Each row was made from one small tree. Brackets hold a mark, then the marks that hang from it, in the order of their numbers. Every link used is in the known rows. Write each row's tree.
Known rows
[K_483 K_905 [K_929 K_213]]: [ -6.7 -29.8   8.4  21.4   6.9  -3.8  -8.0 -20.1  -8.2  -1.3  39.5  -3.7
  58.3   3.0  -1.2  -2.3 -13.8  21.1]
[K_905 K_213 K_719]: [  2.9  20.1   1.3  -1.0  -3.0   4.8   2.7   8.5 -11.6  -5.7   2.4  -7.5
 -23.9  -4.0   1.3  -1.1  -3.3  -4.5]
[K_929 [K_905 K_719]]: [ 12.1 -12.3   0.1 -18.6 -11.3  -4.7 -14.5  14.9  22.2   7.1  -4.5   6.3
 -24.2  23.9  -1.1  -7.2   6.8   1.8]
[K_213 K_929]: [-10.8  12.4  -0.7 -14.5  -4.8   0.1  17.4  -9.1 -11.3   6.2 -27.1  11.2
 -16.1   3.8   3.4  -5.0   3.7   2.3]
[K_521 [K_483 K_213 [K_929 [K_905 K_719]]]]: [ 14.6  -7.5  -6.3 -16.0 -12.4  -9.6   3.5  36.8   9.7  -2.0   7.0   1.4
  -1.5  -1.4   8.7   5.9   4.1  -2.1]
[K_521 K_213 K_483]: [  2.8  16.7  -8.4  -5.0   0.6   9.6  23.0  -7.5  18.6  14.7 -26.3 -11.8
 -12.2  -1.8  -4.7  11.2  17.3  -9.3]
[K_905 [K_213 K_929]]: [-11.6  26.7   2.0  -5.1  -2.0   4.3  16.7 -11.3 -29.9  -8.0 -19.6   8.6
 -24.4  -6.9   5.4  -3.9  -0.7  -5.9]
[K_483 K_213 [K_929 K_905]]: [ -7.7 -26.9   4.1   6.5 -13.5 -11.4  -2.7   0.8   9.5   0.4  -3.3  14.8
  -9.1   7.3   6.1  -2.3   6.3  15.9]
[K_483 K_213 K_719 [K_929 K_905]]: [ -4.3 -28.1   6.9  14.4  -7.5  -7.9 -10.9   8.3  37.0  -3.8  -3.2   4.8
 -36.2  -5.1   0.6 -12.5   8.4   5.8]
[K_521 K_213 [K_483 K_719 [K_929 K_905]]]: [ 25.6 -23.6   2.1  -4.8  -0.3   6.4   9.0   7.7  49.8   2.5 -16.1  -9.4
 -23.2  -3.9  -6.5   1.3  24.8  -7.3]
[K_929 K_905]: [ -0.2 -11.2   0.9  -7.5  -8.7  -3.6  -6.0 -10.7  32.9   8.7  -7.6   9.5
 -21.3  22.8  -1.2   2.2  10.1   9.1]
[K_521 K_719]: [-14.4  19.9  -1.2   8.8   3.2   6.2   7.0 -10.9  -7.9   6.5  -8.8  13.3
   1.8  16.3   0.0  13.3   1.7  13.4]
[K_213 [K_929 [K_905 K_719]]]: [  9.0  -4.1  -0.9 -33.6 -15.1  -7.2  -7.8  21.1 -10.4   4.0 -18.5  18.4
 -29.0  21.5   3.1 -17.3   4.8  -6.6]
[K_929 K_213]: [-18.1   3.4  -1.0  17.8   5.7   2.8   7.0 -19.0  24.4   2.8  17.9  -5.3
  -3.0   8.1  -1.7  -5.4  -1.3   7.7]
[K_483 K_213]: [-25.1  10.4  -4.2  14.5  -6.9  -3.6   3.0  -6.5   6.4   7.6 -15.1   3.1
 -24.3  -2.8   2.4  -4.2   0.7   4.3]
[K_929 K_213 K_905]: [-10.7 -14.1  -0.1   9.7   0.4  -3.1 -10.1 -15.2  37.2   1.6  26.0   5.3
  -9.9  25.9  -2.2  -6.4   5.1   5.3]
[K_483 K_905]: [ -5.9  -8.2   2.0   3.0   1.1  -2.8 -14.7 -18.3  -6.7  10.9  -6.8  -1.1
  24.8   7.3  -4.8   4.3  -8.0  12.8]
[K_929 K_213 [K_905 K_719]]: [  3.3 -13.7  -0.6  -1.4  -2.5  -4.2 -18.2  11.6  27.8   0.2  29.8   2.1
 -13.8  26.1  -1.8 -17.1   1.5  -1.9]
[K_521 [K_483 K_213 K_905]]: [-11.6  14.5 -12.4   4.6   2.6  -5.8  -7.0  -0.5  -7.2   8.7  -5.0  -7.0
  24.0 -12.3   0.3  14.2  -9.9  -5.1]

Write each row's tree
[  0.7  27.9   0.9 -18.9  -4.2   2.7   9.5  14.4 -42.1  -8.7 -14.1   5.2
 -27.3  -5.6   5.2 -11.0  -4.0 -13.0] | [K_905 [K_213 K_929] K_719]
[ 13.7 -14.5  10.2   0.6  -1.3  -1.9 -14.1   8.2 -43.8 -10.8  20.6  -6.9
  36.2  -9.5   2.1   1.4 -14.8  10.1] | [K_483 [K_905 K_213 K_719] K_929]
[  5.6   1.9   0.0  16.0  15.5   8.8  24.6  -2.5  52.4  -8.8  34.1 -23.3
   3.3 -19.3  -0.4   6.4   4.2   2.1] | [K_521 [K_483 K_719 [K_929 K_213]]]
[ 11.7   3.2   2.6  -8.4  -7.8  -1.2 -15.0  13.8   4.9  -6.9   4.7   2.9
 -32.9  13.8   0.9  -3.1   4.0  -6.0] | [K_929 [K_905 K_213 K_719]]
[  6.5   6.7   3.0   2.0   1.0  -0.4 -24.0   6.2 -31.7  -4.0   6.8  -8.0
  12.4  -2.4  -2.7  -3.1 -15.6  -2.9] | [K_483 [K_905 K_213 K_719]]
[  3.9  23.6  -5.0   2.2   8.8   4.4  -1.7 -13.0  -8.8  -3.4   9.7 -14.0
  28.8 -11.6  -0.8  25.0  -9.4  -6.9] | [K_521 [K_483 [K_905 K_213]]]
[ -3.6  11.5   5.3   4.2   9.4   2.6 -16.0  -7.8 -25.7 -10.2 -14.9   0.3
 -14.2 -18.7  -4.5 -13.0 -11.4 -15.1] | [K_483 K_719 [K_905 [K_213 K_929]]]
[-10.3  -9.4   5.7  21.8  -1.6  -1.7   6.0   3.7  22.3  -2.8 -10.6  -5.3
 -29.7 -23.0   0.9 -10.3   3.4   7.9] | [K_483 K_213 K_719 K_929]
[ 11.4  -8.9  -0.4  -6.7   3.2  -1.3   9.3  -7.2  -2.8   4.2   9.5 -11.5
  59.7  -8.5   2.3  24.9  -5.4  15.4] | [K_521 [K_483 K_905 K_929]]
[  0.8  22.6  -9.1 -21.8  -0.9   8.1  30.4  -0.4 -14.3  11.7 -42.0   1.7
 -16.4  -5.5  -0.7   0.9  13.9 -16.8] | [K_521 [K_213 K_929] K_483]
[ -1.1 -33.7   7.6  12.0  -2.2  -4.1   0.9 -12.0  28.9  -4.5  36.1   6.6
  13.5  19.7   1.8  -3.8   5.2  19.0] | [K_483 [K_929 K_213 K_905]]
[ 25.1   5.8   1.5  -7.8   3.3   1.1   0.6  16.2 -31.3 -11.0  22.3 -16.9
  47.7 -17.9   4.2  18.9 -13.0   0.0] | [K_521 [K_483 [K_905 K_213 K_719] K_929]]
[ -8.9  12.1   3.6  -2.6   1.7  -0.7  -8.0 -13.9 -51.1  -5.6 -11.0   8.1
  13.8  -7.1   1.0  -2.5 -13.1  -4.8] | [K_483 [K_905 [K_213 K_929]]]
[ 12.0 -17.7  13.6  11.1   0.1   2.1  -6.2  -3.8  36.3 -16.1   6.8  -1.1
 -31.8  -6.0  -0.7  -2.2   9.3   4.0] | [K_483 K_719 [K_929 [K_905 K_213]]]
[  3.3 -35.1   9.7  19.9   4.9  -0.8  -8.2  -4.9  57.9  -8.9  31.7  -1.3
 -15.3   8.8  -3.0 -14.2   6.5   8.6] | [K_483 K_719 [K_929 K_213 K_905]]
[ -3.9 -16.6   9.6  28.2  10.3   5.2   8.3 -10.3  42.2  -7.9  28.0 -13.5
  -7.4  -9.5  -3.2 -12.2   1.7  11.2] | [K_483 K_719 [K_929 K_213]]
[-14.7  22.9 -13.7 -12.3   0.4  -7.8   0.6   5.2 -37.2   5.8 -20.0   5.9
  20.7 -15.9   4.5   4.6 -11.8 -13.8] | [K_521 [K_483 [K_213 K_929] K_905]]
[ -1.7 -13.7   0.8 -19.8 -12.2  -1.6   1.2  -4.3  -8.4  10.9 -42.3  22.4
 -34.7  23.3  -3.3 -18.2  18.2  -9.7] | [K_521 [K_213 [K_929 K_905]]]
[ -2.3   1.3  -2.7  15.1  17.2   3.4   1.8  -5.4 -23.1  -6.3  47.9  -0.4
  83.8   3.8   1.6  25.5 -14.9  13.3] | [K_521 [K_483 K_905 [K_929 K_213]] K_719]
[ 16.6  24.1  -6.4  -7.7   5.3   3.0 -10.1  13.5 -21.7  -4.6  12.5 -18.1
  24.5 -12.4  -0.3  16.1 -14.2 -13.1] | [K_521 [K_483 [K_905 K_213 K_719]]]
[ 19.3 -19.0   2.4   4.5   9.0   6.7   0.8  -1.4  13.2   6.2 -11.0 -19.6
  20.9 -19.9  -9.7   4.7   5.9  -4.3] | [K_521 K_213 [K_483 K_719 K_905 K_929]]
[-10.5   4.7  -4.8 -12.9  -8.0 -12.5 -21.8  22.3 -58.0   5.5 -19.5  12.3
   4.5  -5.4   2.6 -23.1 -17.9 -10.3] | [K_483 [K_213 K_929] [K_905 K_719]]
[ 2.0 -0.8 -3.4  7.5  7.4  3.0 10.5  1.7 14.1 -9.1 45.4 11.7 38.4 19.6
  4.9 23.5  2.9  9.9] | [K_521 [K_483 [K_929 K_213 K_905]] K_719]
[-11.8  34.4 -12.5  -6.0   3.5   0.7  18.7  13.5  14.2  -0.4 -33.4  -3.8
 -45.5 -26.7   3.0  -4.7   3.2 -23.0] | [K_521 [K_483 [K_213 K_929] K_719]]
[-14.8  18.6  -1.8  -5.6  -1.4   8.8  15.2  -3.5 -46.3   9.0 -42.9  24.3
 -12.2  13.8  -2.7  -8.2   9.1  -4.9] | [K_521 [K_213 K_929] K_719]
[  5.9   2.4  -7.0  -3.2   3.9   5.2  -1.5  -9.8  -5.0  16.6 -20.1 -11.4
  24.6  -1.7  -8.5   9.5   3.7  -8.1] | [K_521 K_213 [K_483 K_905]]
